Each row was made from one walk, in order. Every step used is in the known rows, and no mark comes twice. Write each row's walk.
In the rows, zero is written as 128.
Known rows
M -> T: [127  99  63 135 125 137 164 129 134 137 113 106 112 103 137 131 119  95
 149 129 111 139 111]
J -> P -> C -> T -> W -> B -> E: [114 118  77 111  75 163 181 103 124 134 123 125 132 170 109 124 109 179
 183 165 145 142 142]
B -> J -> P: [119 145 102  93 137 151 186 136 135 134 109 120 130 128 121 137 117 145
 221 159 187 150 145]
C -> P -> E -> B: [143 143 130  96 100 131 172 141 120 140 136 143 144 117 129 113 118  45
 149 131 122 125 111]
J -> P -> E -> B -> W: [127 142  82  99 140 141 171 132  95 148 117 167 149 111 147 113 116 126
 207 155 122 158 115]
T -> C: [137 139 137 125 111 118 101 104 151 134 105 200 131 116 138 128 124 149
 188 138 100  95 117]
W -> B -> J -> P -> E: [113 130  96 118 136 182 207 138 134 135 112 116 136 182  70 116 136 129
 215 161 180 175 145]
J -> P -> C -> T -> W -> B: [126 123  77 119  69 151 166 112 121 129 124 140 133 158 113 118 114 180
 140 159 141 154 128]
T -> C -> P -> J: [161 131 115  94  86 123 136 108 145 137 107 192 128 108 132 127 130 101
 162 126 101  95 112]
W -> B -> J -> P -> C -> T -> M: [ 99 134  61 119  89 186 199 127 133 127 121 141 127 194  94 118 119 146
 197 185 168 160 154]
W -> B -> J -> P -> C: [133 137  93 122 121 177 193 133 145 128 109 143 135 185  95 122 131 147
 211 172 184 160 154]
T -> C -> P -> E -> B: [148 153 138  99  89 120 137 115 144 143 110 213 144 107 138 116 116  81
 211 142  97  93 103]
J -> P: [120 143 107 111 122 136 162 125 105 131 119 126 132 115 134 126 121 143
 168 136 147 154 114]
E -> B: [102 152 118 140 125 126 137 122 115 139 132 203 146 133 185 126 113  82
 190 163  89 126 136]
M -> T -> W: [118  82  98 141 122 141 170 119 120 134 107 111 130  96 127 130 105 105
 141 127  74 140 122]
M -> T -> C: [132 107  70 133 113 129 143 110 153 141  94 165 113  93 145 131 116 112
 198 137  90 113 104]
W -> B -> J -> P: [103 137 103 125 135 177 198 124 134 129 117 135 138 177  78 122 136 128
 238 163 182 167 155]
M -> T -> W -> B -> J -> P -> C: [131  90  71 135 112 175 213 125 132 134  90 124 134 134 113 127 105 127
 187 158 114 160 136]
W -> B: [110 124 124 153 127 159 153 119 130 124 134 141 135 178  83 115 146 115
 166 139 133 150 142]
M -> T -> W -> B -> J: [105  83  91 147 129 169 203 118 134 133 103 117 135 133  92 128 115 100
 198 146 101 154 146]
P -> E: [149 114 115 113 129 137 143 157 127 140 119  93 125 138 116 115 127 131
  74 124 126 144 109]
C -> P: [142 141 148 100 101 124 156 122 128 124 139 125 134 105 103 125 128  71
 152 112 149 115 121]
C -> T: [ 87 116  74 122  82 121 123 102 144 133 158 115 111 144  98 127 128 133
 129 138 143 126 137]

Write each row's walk
[129 128  83  90  95 151 178 126 145 133 110 127 131 141 123 135 101 180
 177 173 174 141 154] => B -> J -> P -> C -> T -> W
[151 117  67 118  66 124 112 125 159 129 136 132 108 157 140 126 119 173
  69 151 145 114 132] => P -> C -> T
[148 150 150 103  90 114 124  99 151 130 114 198 137  97 116 125 124 103
 211 125 118  84 111] => T -> C -> P
[ 72  99  81 117  84 162 186 104 131 138 140 106 135 172  55 116 118 149
 171 158 140 164 153] => C -> T -> W -> B -> J -> P -> E
[121 146  89 106 121 142 179 144  95 148 114 145 142 126 161 114 111 116
 168 155 121 165 101] => J -> P -> E -> B
[147 155 133  88  97 129 152 119 158 145 104 210 144 113 131 121 112  84
 238 154 122  93 118] => T -> C -> P -> E -> B -> J
[137 122  61 119  54 139 122 135 134 125 132 137 112 157 153 122 101 167
  50 163 119 114 124] => P -> C -> T -> M
[158 118  99  90  96 134 172 134 120 133 131 119 125 120 121 127 136  69
 100 113 129 128 123] => C -> P -> J
[142 115  83 115  95 126 160 105 153 138 102 161 118  79 129 129 116  74
 214 126 104 104  99] => M -> T -> C -> P
[155 149 130  93 108 119 129 101 144 144 112 235 152  92 123 115 120  91
 244 141  99  85 116] => T -> C -> P -> E -> B -> W
[123 141  57  86  89 161 185 140 135 131 110 128 120 147 139 132  97 168
 166 183 177 141 143] => B -> J -> P -> C -> T -> M
[126 116 141 130 116 174 187 122 124 124 103 148 157 167  92 122 112 161
 183 162 127 153 160] => T -> W -> B -> J -> P -> C
[127 138  52 102  64 144 159 130 109 129 121 135 118 137 154 122 100 173
 108 164 139 144 110] => J -> P -> C -> T -> M
[110 131  65 119  98 175 191 120 153 130 126 135 126 194  81 122 131 153
 208 177 191 159 159] => W -> B -> J -> P -> C -> T
[115 144 106 130 154 125 125 102 115 141 136 237 158 111 163 124 120  95
 252 163  92 114 156] => E -> B -> W
[127 132 107 123 128 136 150 152 118 148 122 152 140 143 163 113 115  93
 125 152  94 142 114] => P -> E -> B
[132 136  91  83 139 157 195 153 134 141 104  96 129 134 112 129 116 147
 181 157 186 160 133] => B -> J -> P -> E
[ 61 108  90 125  83 158 178  88 130 132 145 125 136 169  59 122 119 147
 200 160 142 155 163] => C -> T -> W -> B -> J -> P
[ 55  92 107 137  84 156 159  78 134 133 157 115 134 181  57 124 120 137
 187 149 114 130 169] => C -> T -> W -> B -> E
[139 122  66 103 102 139 188 122 160 152  94 178 126  92 144 127 105  55
 248 156 106 111 108] => M -> T -> C -> P -> E -> B -> J
